Known rows, with every step that occurs:
doret, nama, rase: [ -8.4 -42.6 -16.2  19.6 -14.5  21.8 -29.9  22.1  28.8   9.4 -23.0   4.5
  -3.9 -61.6  21.2 -17.2  24.8 -33.7  32.0  12.5  26.6   5.1 -10.3 -27.7]
rase, bovu, doret, lelap: [ 25.4 -22.4 -26.0  -2.4  15.0  27.0  19.1 -11.3  27.8 -35.9  46.1   4.1
  -4.2 -15.5  18.0  -2.3  16.4 -24.9   4.0  -2.6   6.9  41.5  -1.0 -32.4]
bepid, rase, nama, doret: [ 12.6  -3.4 -29.8   4.1   1.5  57.9  -5.2  11.1  16.3  -4.2  10.6 -25.3
 -18.6 -56.0 -15.8  -7.2  14.9 -38.4   7.9  25.5 -22.3  11.1   0.4 -30.4]
bepid, rase, lelap, doret, bovu: [ 35.3  -5.7 -34.2  10.7  37.1  41.8   8.0  14.9  -2.6   9.5   2.6 -80.6
 -35.8 -39.2   6.2  24.8  29.1  -1.9  -0.8   4.1  -2.5  22.2  23.7 -33.8]
bepid, rase, bovu, doret: [ 42.2   9.5 -26.2  -7.1  23.4  37.8  19.4 -21.0  14.8 -10.6  18.2 -25.2
  -9.4 -30.6  22.9  15.0  11.8  -4.4 -21.3  11.1 -19.1  24.0  10.2 -25.1]
rase, lelap: [ 26.7  -2.9 -50.4 -11.7   7.4  50.2  -5.7  16.4  19.1 -15.1  13.5 -17.4
 -19.1 -28.6   8.2 -17.3  22.5 -10.2  15.8   8.6  13.0  -1.3   3.0 -60.9]
bovu, rase, nama, doret: [ -6.0   8.7 -33.6   0.9   3.9  51.3 -16.2  10.2  29.9 -29.6   5.2  -9.5
 -17.7 -49.4 -20.7 -26.2  -6.5 -18.5   2.8  16.2  -8.1  22.0 -10.8 -11.5]
bepid, rase, lelap, doret, nama: [ 25.5 -25.0 -27.7  24.5  17.6  49.8 -17.0  33.1  11.1   7.3   3.8 -43.2
 -22.6 -45.5  27.7   7.5  37.9 -36.3  22.1  -6.3   5.3 -11.1   6.3 -33.4]
nama, rase, lelap, doret: [ 13.3 -22.0 -45.8  12.7  -3.4  40.0 -10.2  39.3  33.9 -16.4   4.1 -68.7
 -31.1 -29.1  12.0 -31.6   7.5   8.3   7.7   4.0  20.6  11.0   5.6 -27.8]
lelap, rase, nama, doret, bovu: [ 11.4  -1.3 -19.8  -5.2   5.6  36.4  -2.7   0.8  12.9 -17.0 -10.1 -25.3
 -27.2 -62.7 -26.4 -13.6  28.0 -27.2  16.7   6.6 -15.8  35.2   3.3 -32.2]
lelap, doret, bovu: [ 43.3  -8.8 -35.7  12.5  32.9  22.0  10.6  17.0  -2.1   7.8  -5.8 -47.7
 -14.1 -35.4   5.5  25.2  23.4  -0.3  -1.3   4.9   0.9  44.1  16.0 -26.3]
bepid, rase: [ 31.8 -15.7 -32.6  16.1  23.5  42.6  -1.8  16.3   1.0  33.8  24.9 -27.4
  -4.1 -43.9  17.8  30.7  28.4 -35.0  -6.3  24.7  -9.3   0.9   8.1 -39.5]
nama, doret, bepid, rase, lelap: [ 29.7 -11.7 -45.0   2.2  24.0  48.0   5.7  29.9  17.6  -6.6  15.2 -29.3
 -32.5 -39.2 -14.2  10.7  23.6 -14.4  -0.3  11.1   4.2  -2.1   5.4 -33.5]
rase, lelap, doret, bovu: [ 37.1  -2.8 -38.6   4.8  31.1  34.6   9.2  16.5   1.1  -5.6  -4.9 -64.6
 -31.3 -34.7   2.2  13.6  26.0   7.0   5.0   0.7   6.8  32.1  17.8 -36.8]
bovu, rase: [  4.9   1.9 -41.5   9.0  30.7  31.1 -14.1  13.9  22.6  -6.9  19.3  -0.7
  -1.3 -33.6  10.3   6.7  -1.6  -2.3 -18.2   8.9  13.5  20.0  -8.4 -12.3]
nama, rase, bepid: [ 16.1 -63.6 -18.3  38.8  -6.6  17.2 -21.2  29.6  42.7  12.8   7.3 -14.8
  -3.7 -36.7  11.3  -1.5 -12.1 -33.5  -6.0  12.8  19.5  -7.4 -25.2 -39.2]
bovu, rase, nama: [ -2.9  -1.2 -30.2   3.3   9.1  38.1 -19.1  -8.1  19.3  -9.7  22.4  -9.1
   4.0 -42.6  -1.9 -12.9   1.6  -6.9  -3.4  22.5  18.6   4.8 -26.3 -45.3]
bovu, doret, bepid: [ 49.6  -7.2 -47.1 -17.2  16.7   1.9  29.4   4.3  24.4 -17.0   0.8  35.5
  -1.0 -22.3  -2.4  19.3   9.1  -4.4  -7.2  -0.1  19.9  35.5 -10.0 -17.2]
lelap, doret: [ 43.5 -13.3 -49.1  17.8  13.4  31.0  -2.8  37.6  12.3   0.3  12.8 -37.9
  -6.4 -20.0  14.8   4.8  12.3  -5.7  -7.5   6.2   3.5  31.9   3.7 -23.5]
doret, bovu, rase, lelap: [  3.3  10.3 -40.6  -3.7  35.3  44.8  -8.4   3.3  19.2 -21.5   8.4 -35.7
 -30.3 -38.9   1.2  -2.5   9.8  10.0   1.0   1.2  16.5   9.1   6.9 -35.4]
rase, bovu, doret: [ 45.8  12.7 -31.9 -14.5  13.1  26.8  16.7 -21.5  19.4 -26.4   8.6  -2.7
  -1.1 -22.2  20.4  -1.0   8.0   5.6 -14.8   7.3 -10.7  37.8   3.7 -30.2]
nama, rase, bovu, doret, lelap: [  3.9 -33.1 -17.6   2.5   5.5  24.2  13.1  -8.2  38.5 -34.5  37.4  -4.8
 -10.1 -21.6  17.2 -16.1  10.4 -19.1   7.5   3.6  16.9  36.9  -2.0 -24.0]

Rows:
[  0.9 -28.6 -22.1 -14.2  -6.7  32.2   2.1   9.3  47.3 -35.6  42.3   2.5
 -21.2 -31.3  12.8 -41.2  34.6 -52.1  21.1 -20.5   7.0  26.3   1.6 -29.4]
bovu, doret, lelap, rase
[  2.4   6.7 -48.5  -4.1  23.9  50.0 -14.0  14.2  28.0 -25.5  20.4 -23.0
 -22.7 -31.1   6.1 -16.6   4.5   5.7  -1.6   4.0  18.5  -1.6  -1.1 -36.3]
bovu, rase, lelap
[ 37.2 -21.7 -37.3  14.3  31.4  27.7  11.5  33.0   9.2  16.0  14.3  -7.2
 -11.1 -43.3 -15.8  40.0  18.7 -24.5 -17.6  19.9  -6.6  18.0  -1.6  -9.4]
nama, doret, bepid, rase
[ 33.6 -52.4 -19.6  28.8  -1.5  23.6 -20.8  33.2  40.3   3.3  28.5 -10.6
  -3.5 -30.6   5.5  -6.2   8.7 -50.8  -6.3  -6.4   2.0  -6.9 -24.5 -48.4]
lelap, rase, bepid
[  8.7 -15.9 -23.8  -2.8 -20.6  34.2 -20.3   4.4  24.5 -12.0  22.9 -10.9
  -1.7 -49.3  -5.5 -37.0  29.8 -35.3  19.7  14.9   7.7   2.2 -23.7 -69.5]
lelap, rase, nama
[ -0.6  12.7 -30.9   4.8  41.1  33.4  -6.1   7.7  16.2 -14.4  -5.1 -19.1
 -24.3 -47.9 -11.2  11.8  -2.0   2.1 -12.5   3.4  -4.9  40.0   7.4   9.2]
nama, doret, bovu, rase
[ 24.4 -34.7 -17.1  21.3  12.1  21.6  -7.7  18.9  19.5 -23.1  51.9 -11.5
   7.7 -24.0   1.8 -12.1  29.0 -14.5 -10.9   2.8   3.5  32.0 -19.3 -49.5]
doret, lelap, rase, bovu
[ 20.7 -28.7 -15.5  20.8  10.8  29.9  -7.6  25.8  24.9 -34.5  43.7 -11.3
  -4.0 -30.1  -9.7 -19.2  22.9 -18.1  -8.9   1.6  -6.6  37.7 -14.2 -32.8]
nama, doret, lelap, rase, bovu
[ 30.5 -25.4 -28.6  19.5  13.8  25.6   4.3  13.0   4.2  16.9  26.1 -37.0
   0.8 -42.7  -8.1  25.2  21.2 -16.8  -8.0  27.5  13.9   3.3 -21.5 -47.4]
lelap, doret, bepid, rase, nama
[ 22.5  -7.2 -43.5   2.2  17.6  60.9  -3.8  15.9  10.7   8.5  23.9 -44.5
 -25.8 -40.2  13.6   3.5  29.2 -21.5   7.6  16.1   0.2 -14.8  13.7 -56.9]
bepid, rase, lelap
[ -9.4 -28.6 -13.5   0.7 -20.8  22.0 -17.7   0.9  39.9  -6.4 -29.4   7.4
 -16.7 -61.6  29.4 -25.7  20.9 -32.4  33.0   4.3  20.0   8.9   1.5 -13.2]
bovu, doret, nama, rase
[ 50.8 -19.9 -56.0  10.0  23.1  10.2  16.0  45.2  17.3 -15.3  12.6 -15.9
 -11.3 -15.8 -11.1  14.4  12.2  15.0 -12.1   1.7  31.5  25.6 -14.6 -27.7]
rase, lelap, doret, bepid
[ 34.2   6.6 -23.4 -16.7   4.1  27.7   7.3 -16.2  30.2 -35.7  15.2  -9.1
 -10.0 -29.2  14.7 -23.1  14.3  -4.2 -11.8  -6.8 -12.7  31.5   1.2 -26.7]
lelap, rase, bovu, doret
[  8.3   4.2 -32.7  16.3  48.8  23.3  -4.4  14.2  12.3  -4.7   4.7 -47.3
 -19.4 -35.4   4.4  20.5   2.5  13.2 -21.3  -1.1   9.5  38.9   3.5   0.8]
lelap, doret, bovu, rase
[ 18.2 -15.0 -24.5  11.0   3.8  47.4  -8.5  -5.6   2.2  21.5  26.2 -28.2
   0.1 -52.3   6.0  10.3  25.9 -35.9   8.7  34.2   0.7  -9.2 -10.0 -65.7]
bepid, rase, nama
[ 17.2   0.0 -36.2  -2.6  -8.6  50.0  -8.2  12.8  21.6 -22.7   2.0  -4.5
 -11.7 -47.7 -19.5 -24.1  10.3 -29.3  15.4  21.7 -13.5  23.7  -7.8 -32.5]
rase, nama, doret
[ -3.0 -46.1 -17.9  26.9 -12.8  20.4 -27.6  35.0  33.3   7.2 -20.8 -24.0
 -11.9 -52.2  22.3 -17.1  20.4 -25.1  27.5   6.2  25.3  11.5  -6.0 -13.7]
lelap, doret, nama, rase
[ 22.5 -25.8 -20.0   4.2  22.0  35.2  19.2 -11.5  22.1 -22.4  53.3 -12.1
  -9.4 -21.2  21.7  10.8  20.5 -31.5  -3.6   2.4  -0.5  32.6   6.6 -30.3]
bepid, rase, bovu, doret, lelap
[ 21.0 -70.3 -14.3  36.8   1.2  25.6 -16.5  35.1  46.6  -9.3  51.5  -7.3
  -8.6 -26.0   3.5  -9.1  13.2 -66.0   0.8 -14.7  10.7  -3.2 -26.6 -49.3]
doret, lelap, rase, bepid
[ 19.4   0.1 -19.9   3.5  21.8  44.6   4.6  -4.8  -0.8   4.8  -9.4 -36.8
 -27.0 -63.6 -17.7  16.5  26.3 -25.5   9.9  21.4 -21.0  27.7  12.1 -29.2]
bepid, rase, nama, doret, bovu
[ 21.4 -35.7 -27.1  38.7  27.2  25.8 -19.1  20.9  35.4   3.9  26.7  -7.9
  -0.3 -24.0   8.4  17.9 -21.3 -26.4 -29.5   4.2  12.0  -6.2 -27.5 -23.5]
bovu, rase, bepid
[ -0.6  16.8 -41.3  -8.2  34.2  52.8  -9.4   7.0  22.9 -31.9   0.2 -36.5
 -41.1 -43.1 -10.9 -11.9   6.3   6.1   1.1  -1.3   4.8  15.1  12.2 -18.1]
nama, doret, bovu, rase, lelap
[ 56.8 -25.9 -52.5  15.3  24.1  -0.8  16.4  46.2  13.1  -2.7  10.0  -1.9
   3.7 -15.2  -9.1  30.4  11.7   7.6 -18.2   6.7  25.3  40.5 -18.5 -17.6]
lelap, doret, bepid
[ 15.8  -0.5 -50.0   9.2  25.1  47.8 -10.3  34.1  28.9 -24.8  21.6 -64.7
 -28.2 -18.2  10.4 -17.2   0.3  15.0  -9.8  -4.9  14.5  15.3   4.2 -17.5]
bovu, rase, lelap, doret
[ 21.5  -0.8 -21.9 -10.9  -0.7  22.1   8.3 -18.0  33.7 -27.1  -1.2 -12.7
  -7.8 -33.1  19.5 -17.5   0.7  10.9  -9.5  12.2   1.4  34.0   1.4 -18.7]
nama, rase, bovu, doret
[ 37.6 -16.1 -21.6  16.6   7.9  22.2 -14.1  17.4  12.4 -12.1  28.3 -14.3
  10.9 -32.3   1.5  -7.6  22.9  -1.2 -17.3   6.5  -4.2  25.3 -18.7 -51.4]
lelap, rase, bovu
[ 48.2 -31.1 -38.9  26.8  35.5  17.5  14.8  38.2   1.8  28.7  24.3 -35.9
  -6.5 -31.1   0.9  50.9  19.6 -12.1 -25.5  16.0   9.0  15.5  -3.9 -14.9]
lelap, doret, bepid, rase
[  5.0   4.8 -30.4   7.3  43.0  23.3  -7.7  -1.1  11.6   1.3   2.2 -16.6
 -10.5 -42.5   3.2  24.3   5.2   5.2 -14.6   6.3  11.4  31.3  -0.7 -11.5]
doret, bovu, rase
[-15.7 -25.9 -26.9  10.2   8.3  48.0  -6.8  14.6  34.0 -39.1  42.9  -1.2
 -17.1 -37.5 -14.2 -23.9   7.6 -41.5  15.5   8.5   7.6  30.7 -11.3 -19.6]
bovu, rase, nama, doret, lelap
[ 47.8 -13.0 -24.7  26.9  33.9  34.0   1.4   9.0 -10.1  17.6  31.4 -32.6
  10.1 -33.2  11.9  40.8  17.5  -0.6 -31.1  30.0 -13.8  14.8  -5.4 -45.8]
bepid, rase, bovu
[ 20.2 -26.0 -20.2  24.1   2.6  16.0 -13.0  14.6  14.5  -1.3   5.4 -19.8
  11.0 -34.2   6.5  -1.0   5.6  18.0 -16.5  29.7  13.7  27.1 -18.8 -40.5]
nama, rase, bovu
[ 33.0 -17.1 -46.4   4.5  26.0  40.2   5.5  23.0  10.9   3.7  22.1 -27.5
 -20.7 -35.5  -1.6  20.8  26.3 -11.5  -1.6  13.6  14.9  -7.6   1.1 -50.5]
doret, bepid, rase, lelap
[ 23.7 -32.0 -19.7  36.1  39.0  21.8 -13.9  10.2  24.4   7.9  15.3 -20.7
  -7.9 -32.8   2.3  33.7 -16.5 -21.7 -26.6   1.6  10.2   6.0 -19.2 -22.3]
doret, bovu, rase, bepid
[ 14.5 -24.4 -32.8 -11.0   8.5  34.4  17.0  -6.9  36.2 -29.7  37.9  14.4
 -13.0 -18.0  18.9  -9.7  20.6 -43.0  19.8  -6.1  12.1  36.3   7.8 -28.1]
bovu, doret, lelap
[ 32.0 -12.8 -45.6  15.3  22.1  54.0   0.8  35.7  14.7   0.8  25.0 -80.4
 -32.9 -25.6  16.7   0.6  20.4  -6.7  -5.6   5.6  -0.9   2.7  15.4 -34.9]
bepid, rase, lelap, doret
[ 21.0 -58.8 -13.2  21.5  -3.2  25.2  -6.3  18.2  55.6 -21.1  46.3  -6.9
 -18.4 -25.7  10.9 -18.4   8.5 -65.4   0.4 -22.3   6.5  -0.2 -18.2 -37.1]
bovu, doret, lelap, rase, bepid
